What can hang from each mark
Q318: Q78 Q460 Q532
Q78: Q318 Q460 Q532
Q532: Q341 Q460
Q3: Q341 Q460 Q532
Q341: Q78 Q318 Q460

Every row comes from one small tree of marks. Brackets hold a mark, then the marks that hang from it, in the order of their numbers. Every link used is in the known rows. Which tree was each row made from?
In the rows, 128 means zero.
Known rows
{Q318 Q78}: [129 139 132 104  98 144 133 146 118 115 138 131 120 137  91 152 151 117
 120 181 140  98 146  85 129]
{Q318 {Q532 Q341}}: [142 130 174 101 110  99 125  96  96  84 170 162 126 116  98 139 144 129
 126 237 148 132 119  72 130]
{Q341 Q78 Q318 Q460}: [133 123  94  94 127 137 126 154 102  96 211 120 136 156 102 153 155 175
 126 170 153 125 157 116 115]
{Q341 Q78 {Q318 Q460 Q532}}: [131 120 128  68 170 134 131 139 105 105 154 140 146 115  93 163 159 112
 124 231 153 139 138 130 109]
{Q341 Q460}: [136 135 109 128 103 149 130 132 116  99 183 126 120 155 110 147 151 141
 126 174 147 112 130  78 136]
{Q3 {Q341 {Q318 Q532}} Q460}: [131 132 144  66 105 124 123 108  81 104 142 139 124 104  94 109 126 120
 115 230 141 125 124  84 116]
{Q78 Q318 Q532}: [100  84 140  81 111 108 130  92 118 103 141 126  93 122 104 147 141  83
 114 157 151 108 129 123 109]
{Q532 Q341}: [144 135 167  99 114 117 122 122  98  90 175 138 116 119 107 135 139 123
 131 183 142 121 137  67 123]
{Q532 {Q341 {Q78 Q318 Q460}}}: [108  52 171  99 145 127 122 104  89  95 227 162 113 126  89 148 134  56
 129 154 142 130 147 118 118]
{Q3 {Q341 Q78 Q318} Q460 Q532}: [133 113 133  50 120 160 105 165  45 115 186 115 122 123 100 142 125 119
 114 182 142 116 159 119 104]
{Q318 Q460 Q532}: [133 131 145 102 146 144 135 121 117 106 125 150 132 116 100 155 155  79
 124 235 146 125 109 100 127]
{Q318 Q460}: [136 135 135 101 152 161 132 145 119 113 128 125 120 119 111 153 150  74
 128 180 141 115 124  92 121]
{Q3 {Q341 Q78}}: [145 159 124  81 107 147 116 123  75 109 193 125 125 146 103 152 126 123
 115 189 141 105 154  99 120]
{Q532 {Q341 Q78 Q318} Q460}: [138 130 144  95 119 129 115 131  79  84 213 135 122 100  94 138 147 119
 129 184 148 126 159  92 122]
{Q78 Q460 Q532}: [115  75 135 125 118 115 132  76 114 103 178 119  90 128 115 155 131  78
 116 181 155 105 120  98 128]
{Q341 Q318}: [132 135 122  89 115 146 130 154 120  95 140 123 121 116 111 131 146 149
 126 166 147 113 149  94 107]
{Q532 Q341 Q460}: [140 139 160 128  91 139 118 112  92  86 184 143 106 100 102 130 143  86
 129 186 142 113 132  55 140]
{Q78 Q318 Q460 {Q532 Q341}}: [ 95  33 184 110 123  89 129  65  97  93 176 144  84 107  97 133 121  49
 122 166 148 129 119 115 114]
{Q341 Q78 Q318}: [136 131 111  69 139 137 124 152 106  96 189 122 132 132 105 154 152 150
 123 168 151 114 167 114 109]
{Q78 Q318}: [110 108 136  92 114 156 131 130 125 100 143 145 111 124 101 137 145  85
 123 145 140 106 140 100 114]
{Q532 {Q341 Q78 Q318 Q460}}: [139 115 136  91 129 104 120 142  80  85 226 127 135 143  97 141 145 177
 134 182 153 144 156  99 114]
{Q318 Q78 Q460}: [127 129 144 101 138 157 138 160 117 127 108 126 123 121  88 159 154  72
 124 189 137 112 134  96 126]
{Q532 {Q341 {Q318 Q78}}}: [130 123 170  86 103 109 131 155  97  98 134 132 122 108  83 125 138 150
 130 188 143 129 155  86 108]
{Q318 {Q78 Q460} Q532}: [115  92 144 137 103 141 139 106 118 110 156 165 123 133  79 154 144  86
 116 232 147 110 121  90 143]

Write each row's tree
[130 117 181  84 141 123 136 167  96 109 104 129 126  95  82 131 141 107
 134 196 140 143 141  97 105] => {Q532 {Q341 {Q318 Q78 Q460}}}
[140 135 117 113  82 172 108 153  50 109 211 124 126 165 104 165 127 148
 115 198 146 114 144 109 124] => {Q3 {Q341 Q78 Q460} Q532}
[136 143 136  67 142 140 125 130  76 110 142 138 142 114  89 145 130 114
 118 247 146 140 134 130 105] => {Q3 {Q341 Q78 {Q318 Q460 Q532}}}
[131 114 134  46 131  92 112  76  61 121 209 100 102 137 101 154 124  84
 106 194 146 107 140 111 126] => {Q3 {Q341 {Q78 Q532}} Q460}
[133 143 136  95  70 176 115 172  68 101 125 121 114 111 112 126 112 151
 117 187 143 113 143 103  97] => {Q3 {Q341 Q318} Q532}
[100  58 129 103 145 160 127 117 111 105 211 155 115 140  93 159 143  52
 122 142 144 110 149 129 121] => {Q341 {Q78 Q318 Q460}}
[126 137 119 120  88 152 129 116 115  86 149 152 121  94  95 129 153 118
 119 224 153 113 128  84 130] => {Q341 {Q318 {Q532 Q460}}}
[135  86 159 111 146 122 119 105  84  95 239 147 119 134  98 156 135  87
 131 181 146 127 145  94 131] => {Q532 {Q341 {Q78 Q460}}}
[134 154 133 137  48 204 108 141  63 104 152 134 103 107 107 137 119  86
 112 192 140  93 128  76 130] => {Q3 Q341 {Q532 Q460}}
[115 137 132 108  47 125 126 104  77 111 118 106  92  97  84 124 118 111
 105 202 148 102 138 102 116] => {Q3 {Q341 {Q318 {Q78 {Q532 Q460}}}}}
[135 151 139  85 122 165 129 152  90 110  98 115 120  97 106 118 117 107
 124 189 137 128 131 102  97] => {Q3 {Q341 {Q318 Q460}}}
[130 120 162 121  80 161 113 160  70  84 160 138 107  83 104 126 137 117
 127 189 149 124 140  81 115] => {Q3 {Q532 {Q341 Q318} Q460}}
[111  85 141 123 106 138 142 124 118 104 137 158 126 116  78 137 141 114
 119 226 150 121 132 105 124] => {Q341 {Q318 {Q78 Q460} Q532}}
[126 107 131  34 131  89 114  92  61 115 192  93 105 122  99 138 122 113
 108 189 150 117 151 127 106] => {Q3 {Q341 {Q78 Q532} Q318} Q460}
[142 118 174  78 169 103 123 111  82 103 185 157 142 119  88 168 151  85
 129 248 148 149 125 111 128] => {Q318 Q460 {Q532 {Q341 Q78}}}
[123 140 130 134  73 151 131 113 112 105 147 160 122 114  75 151 159  85
 113 236 145 100 125  69 152] => {Q318 Q78 {Q532 Q460}}
[121  84 123 102 142 132 130 112 105  93 202 156 134 127  93 156 146 119
 120 223 155 127 143 126 120] => {Q341 {Q78 Q460} {Q318 Q532}}
[131 135 119 119  60 176 117 171  65  99 150 118 118 133 111 126 115 175
 119 188 146 123 135 102 104] => {Q3 {Q341 Q318 Q460} Q532}
[114 112 126  96  90 133 122  96  77 103 200 163 134 159  80 145 133 119
 113 217 145 127 130 123 124] => {Q3 {Q341 {Q78 {Q318 Q532}} Q460}}
[132 105 179  90 140 150 121 183  75 100 114 128 120  86 108 138 135 110
 135 195 146 144 130 110  95] => {Q3 {Q532 {Q341 {Q318 Q460}}}}
[125 112 158 105  94  89 121  92  86  84 162 116  90  81 102 124 134 113
 121 194 157 125 131  92 116] => {Q78 {Q532 {Q341 Q318} Q460}}
[126 130 163 115  81 132 126 145  91  95 146 138 112  88  79 119 142 114
 127 189 142 120 149  73 124] => {Q532 {Q341 {Q318 Q78}} Q460}
[135 147 124 114  68 134 128 114  87  91 152 141 132 133  96 116 124 180
 118 238 149 134 121  93 115] => {Q3 {Q341 {Q318 Q532} Q460}}
[132 144 118 103  74 193 105 162  48 103 180 126 117 108 101 143 123 117
 111 189 146 106 158 108 112] => {Q3 {Q341 Q78 Q318} {Q532 Q460}}
[111  94 137  69 175 159 129 144 110 118 158 141 126 126  93 164 155  43
 127 154 140 121 145 138 109] => {Q341 {Q78 {Q318 Q460}}}
[146 121 143 104 126 107 119 122  79  92 247 134 132 158  98 160 148 148
 131 185 149 132 146  86 133] => {Q532 {Q341 Q78 Q460}}
